Every row comes from one small tree of marks. The marks that hang from a mark follow it in brackets, in alphabetical order. Every link used is in the known rows. Which tree was each row made from?
In the rows, 128 means zero.
Known rows
W[J]: [134 125 147 116 130 118 126 114 141 109 131 149 123 107  97 121 138 113
 136 118 152 150 108 131 106 155 131 102 112 136 118]
W[D Y]: [108 127 150 149 115 127 125 146 108  83 110 131 128 111 104 124 165 145
 106 140 141 132  79  81 138  93 125 125 132 142 113]
S[J U]: [128 150 169 108 139 128 143 119 125  84 122 109 124  73 148 121 123 130
 139 123 135 127 132 151 119 123 132 194 101 139 139]
B[U[S[J]]]: [139 112  81  82 101 113 140 133 139  99 161 112 124  86 149 105 119 151
 132 119 120 171 163 148 128 125 173 163 130 118 141]
W[D G J[S] Y[X]]: [121 111 202 144 140 120  92 138 143  66 192 157 125  73  86 144 171 107
 141 161 192 184  59  83 116 133 133  72  87 104  94]
N[F X[Y]]: [121 128  76 155 126 146 112 109 177 113 151 113 110 156 131 119 118 122
 153 128  86 110 136 102 118 124 123 136 133 139 111]
F[N]: [132 123 112 121 122 137 126 111 158 123 131 113  98 116 143 118 114 110
 139 104 125 152 143 122 146 147 138 114 133 135 121]
S[U]: [135 144 172 126 142 121 160 123 118 117 118 123 121 109 136 132 121 107
 162 117 128 135 106 153 114 123 125 149 120 132 134]
G[W[Y]]: [142 111 126 126 156 130 114 134 124  80 120 137 145  95 105 106 155 192
 149 117 127 134  81 121 149 119 132 132 140 144 104]
X[N[F] Y[W[G J]]]: [125 139 155 158 188 127 118 125 207  89 147 138  94 160 117 116 121  72
 237 113 182 139 114 123  94 132 110 127 165 135  81]
U[S]: [131 107 105 113 117 109 144 125 116 110 142 146 121 163 135 130 136 118
 146 117 115 159 141 142 117 136 128 112 133 116 141]
W[G]: [116 105 160 126 148 123 144 139 126 104 153 124 133  96 140 123 103 108
 159 153 126 141 116 123 127 125 120 137 133 123 124]
N[F X[Y[W[D]]]]: [ 71 116  99 160 125 141 100 121 168 111 141 124  84 157 152 115 142 108
 175 128 130  99 116  41 107 107  97 116 147 142 109]
S[J[W[G]] U[B]]: [128 126 234 122 163  75 195 145 130  52 111 112  83  61 160 102 121  93
 193 132 127 158 102 158  35 112 147 220 161 102 137]
Y[X[N[F]]]: [170 163 100 140 177 169  72 105 165 143 140 116 123 160 126 143 146 127
 129 108 129 134 157 150 136 143 149 131 172 114 120]
U[B S]: [146  98 127 118 133  78 150 126 122 115 123 155 101 157 141 143 157 110
 146 101  90 177 135 143  78 112 140 111 159  94 143]
F[N[X[Y]]]: [104 116  61 157 103 131  99  88 180  92 122 102  80 138 143 107 108  89
 150 119 103 138 131 105 141 157 130  98 113 146 104]
S[J[W[D]] U]: [103 148 200 127 121 115 186 135 101  48 101 111  95  82 134  98 137 112
 148 130 168 125 107 122  73 132 134 218 130 135 147]
S[J[W[Y[X]]] U]: [127 180 194 140 127 115 110 126 124  47 101 115 103 102 121 101 152 128
 156 124 167 137  94 173  98 141 170 166 145 125 122]
S[U[B M]]: [162 126 184 134 179 108 155 114 112 106 101 137  88  87 126 117 129 102
 164 119  71 165 121 146  90 113 122 140 121 104 145]
Y[X[N]]: [149 159 108 149 164 145  57 102 140 126 105 116 126 149 120 142 147 112
 116 124 151 137 140 162 143 154 147 107 146 114 119]
U[B M S[J]]: [154  93 115 105 153 102 126 116 118  70 130 148  96  97 136 103 145 130
 129 122  67 187 183 128  98 122 131 148 116  96 152]
N[F X[Y[W]]]: [ 95 131  80 156 132 139  90 116 188 131 146 122  87 172 156 112 125 113
 189 119 114 101 128  82 111 118 109 112 146 140  99]
B[U[M S]]: [161 102  74 103 128 120 148 127 122 120 156 131 106 105 121  89 104 127
 160 129  82 191 161 143 141 141 152 110 126 103 143]
G[W[D J Y[X[N]]]]: [146 126 140 144 188 140  50  97 129  40  96 150 136  85  62 115 202 157
 129 110 189 164  61 119 138 163 145  88 141 142  97]
J[W[D]]: [105 125 155 147 110 112 169 145 104  91 108 128  99 139 116 104 141 110
 136 133 160 123 107  99  86 135 130 153 156 120 138]
M[U[B S[J[W]]]]: [155 104 133 126 124  63 158 117 116  60 123 139 102 154 147 107 158 131
 154 103 114 152 130 129  46 132 150 206 181  97 136]
N[X]: [112 118  79 127 128 129 100 111 133 123 123 114 121 107 141 110 134 131
 105 147  94 130 111  97 130 143 122 111 110 137 113]
B[U]: [141 129 106 111 116 125 139 140 143 152 143 108 124  93 129 115 111 142
 140 125 124 145 126 139 132 120 164 136 145 123 126]
F[N[X]]: [119 111  63 121 120 139  98  94 163 117 128 101  87  96 157 100 122 115
 115 124  88 151 123  92 148 163 133  99 115 144 107]

Write each row's tree
[164  89 123 132 140  72 142 106 114 114 136 155 123 168 141 145 156 122
 155  99  87 159 115 121  84 118 132 143 170 101 133]	M[U[B S]]
[144 142 162 113 161 146 136 110 112  71 125 115 113  49 131  94 113 127
 140 139 101 143 152 141 134 137 117 183  75 135 144]	S[J U[M]]
[159  88 114 122 154  93 141 119 112 102 129 161  89 136 125 115 142 109
 152 117  58 192 157 134  94 125 126 103 134  89 150]	U[B M S]
[145 115 151 120 165 130  59 101 137  68 131 161 137  80  74 115 173 168
 157 104 168 162  71 143 133 169 152  67 132 134 104]	G[W[J Y[X]]]
[116 132 185 157 137 111 108 148 125  67 131 124 108 123 116 103 132 106
 177 154 159 150  78 143 107 145 157 110 180 105 109]	J[W[G Y[X]]]
[143 146 202 142 125 107 159 139 134  69 149 153 115  78  84 140 180 119
 139 131 177 171  41  96  95 104 123 126  69 129  96]	W[D J[S[U]] Y]
[119 133 163 170 170 136  69 128 121  57 111 117 132 103 109 132 162 110
 127 161 161 154  79 109 152 119 137 109 156 123 100]	W[D G Y[X[N]]]
[ 75 121  71 156 112 122  76  95 196 109 114 111  59 151 168 100 116  81
 185 108 136 127 121  88 135 150 117  73 129 149  92]	F[N[X[Y[W]]]]
[142 130 124 153 184 150  50 110 118  61  92 129 140 105  92 122 191 169
 120 120 166 141  82 118 161 137 142 112 156 135 107]	G[W[D Y[X[N]]]]
[132 166 106 176 164 142 103 128 196 130 118 121  97 211 135 131 135 108
 196  97 159 104 146 123 115 107 116 143 176 132  94]	X[N[F] Y[W]]
[170 151 165 151 147 115 187 143 126 102 149 129  82 122 115  98 121 101
 178 144 129 159 124 141  85 140 120 166  85  94 126]	J[S[U[M]] W]
[ 96 122 207 163 130 112 118 149 103  46 130 129 105 110 107 106 147 103
 162 162 171 148  67 107 103 135 147 112 176 110 119]	J[W[D G Y[X]]]
[154 131  87 113 108 106 151 152 128  43 133 115  95  88 106  44 130 157
 152 136 105 189 141 141 116 132 180 166 144 112 123]	B[U[M S[J[W[Y]]]]]
[124  96 161 122 151 123 123 125 116  42 120 158 136  61  69 103 181 173
 142 111 165 154  49  86 124 136 125 108 123 152 106]	G[W[D J Y]]
[184 140 182 153 163  86 192 145 134 107 130 141  62 117 122 111 143  96
 179 130 106 177 117 143  44 115 130 163 110  72 128]	J[S[U[B M]] W]
[130 129 212 136 159 100 182 129  98  36  84 124  63  57 125  82 146 104
 153 131 112 159 125 117  49 117 129 209 129 107 158]	S[J[W[D]] U[B M]]
[ 97 149 136 154 164 138  42 111 134 126  97 128 103 153 138 138 173 102
 136 122 197 124 117 102 134 139 123  87 159 121 116]	Y[W[D] X[N]]
[ 99 112 238 123 159  95 166 145 143  95 179 157  96  66 139 135 144  70
 212 141 205 170  52  79  75 120  94 116  81 115 104]	Y[W[D G J[S[U]]]]
[199  96 183 110 208 100 158 110 142  89 153 169  95  44  95 115 161 134
 192 106 110 199  96 139  70 142 117 130  68  95 119]	G[W[J[S[U[B M]]]]]
[150 105 123 118 141  85 159 129 117  51 115 145  71 124 130  77 145 118
 151 122  88 185 172 143  58 138 145 165 146  85 151]	U[B M S[J[W]]]
[134 116 154 130 119 118 143 134 141 109 172 158 120  98  91 143 167 117
 116 135 181 161 101  78  95 129 116 111  70 115 114]	W[D J[S]]
[140 125 138 128 110  63 154 153 130  37 101 141  85 145 127  99 179 141
 137 112 114 177 116 143  53 102 167 167 179 100 122]	U[B S[J[W[Y]]]]
[185 130 170 140 173 107 162 128 136 124 146 142  87  91 129 137 142 109
 157 132  84 176 124 132  85 100 118 145  79  85 131]	J[S[U[B M]]]
[ 69  94 121 141 136 106  88  92 205  69 145 127  60 100 148  87 100  48
 224 123 158 162  89  87 110 174 112  57 118 148  78]	F[N[X[Y[W[G J]]]]]
[127 157 151 160 119 117  94 135 127  89 106 130 101 156 100 107 157 126
 143 130 160 138  93 148 107 146 168 102 173 113 113]	J[W[Y[X]]]
[169 128 206 136 175 118 160 138 144  56 180 150 113  44  83 105 129 101
 188 163 127 201  63 120 115 125 110 118  50 114  91]	W[G J[S[U[M]]] Y]
[157 131 182 117 176 116 143 110 119  76 106 126  94  46 138 109 133 120
 144 125  78 161 149 143  95 112 128 183 102 114 146]	S[J U[B M]]
[188 127 188 128 178  94 158 116 148 107 151 163  82  71  95 130 155  92
 162 120 108 200 107 136  60 125 121 120  64  90 118]	W[J[S[U[B M]]]]
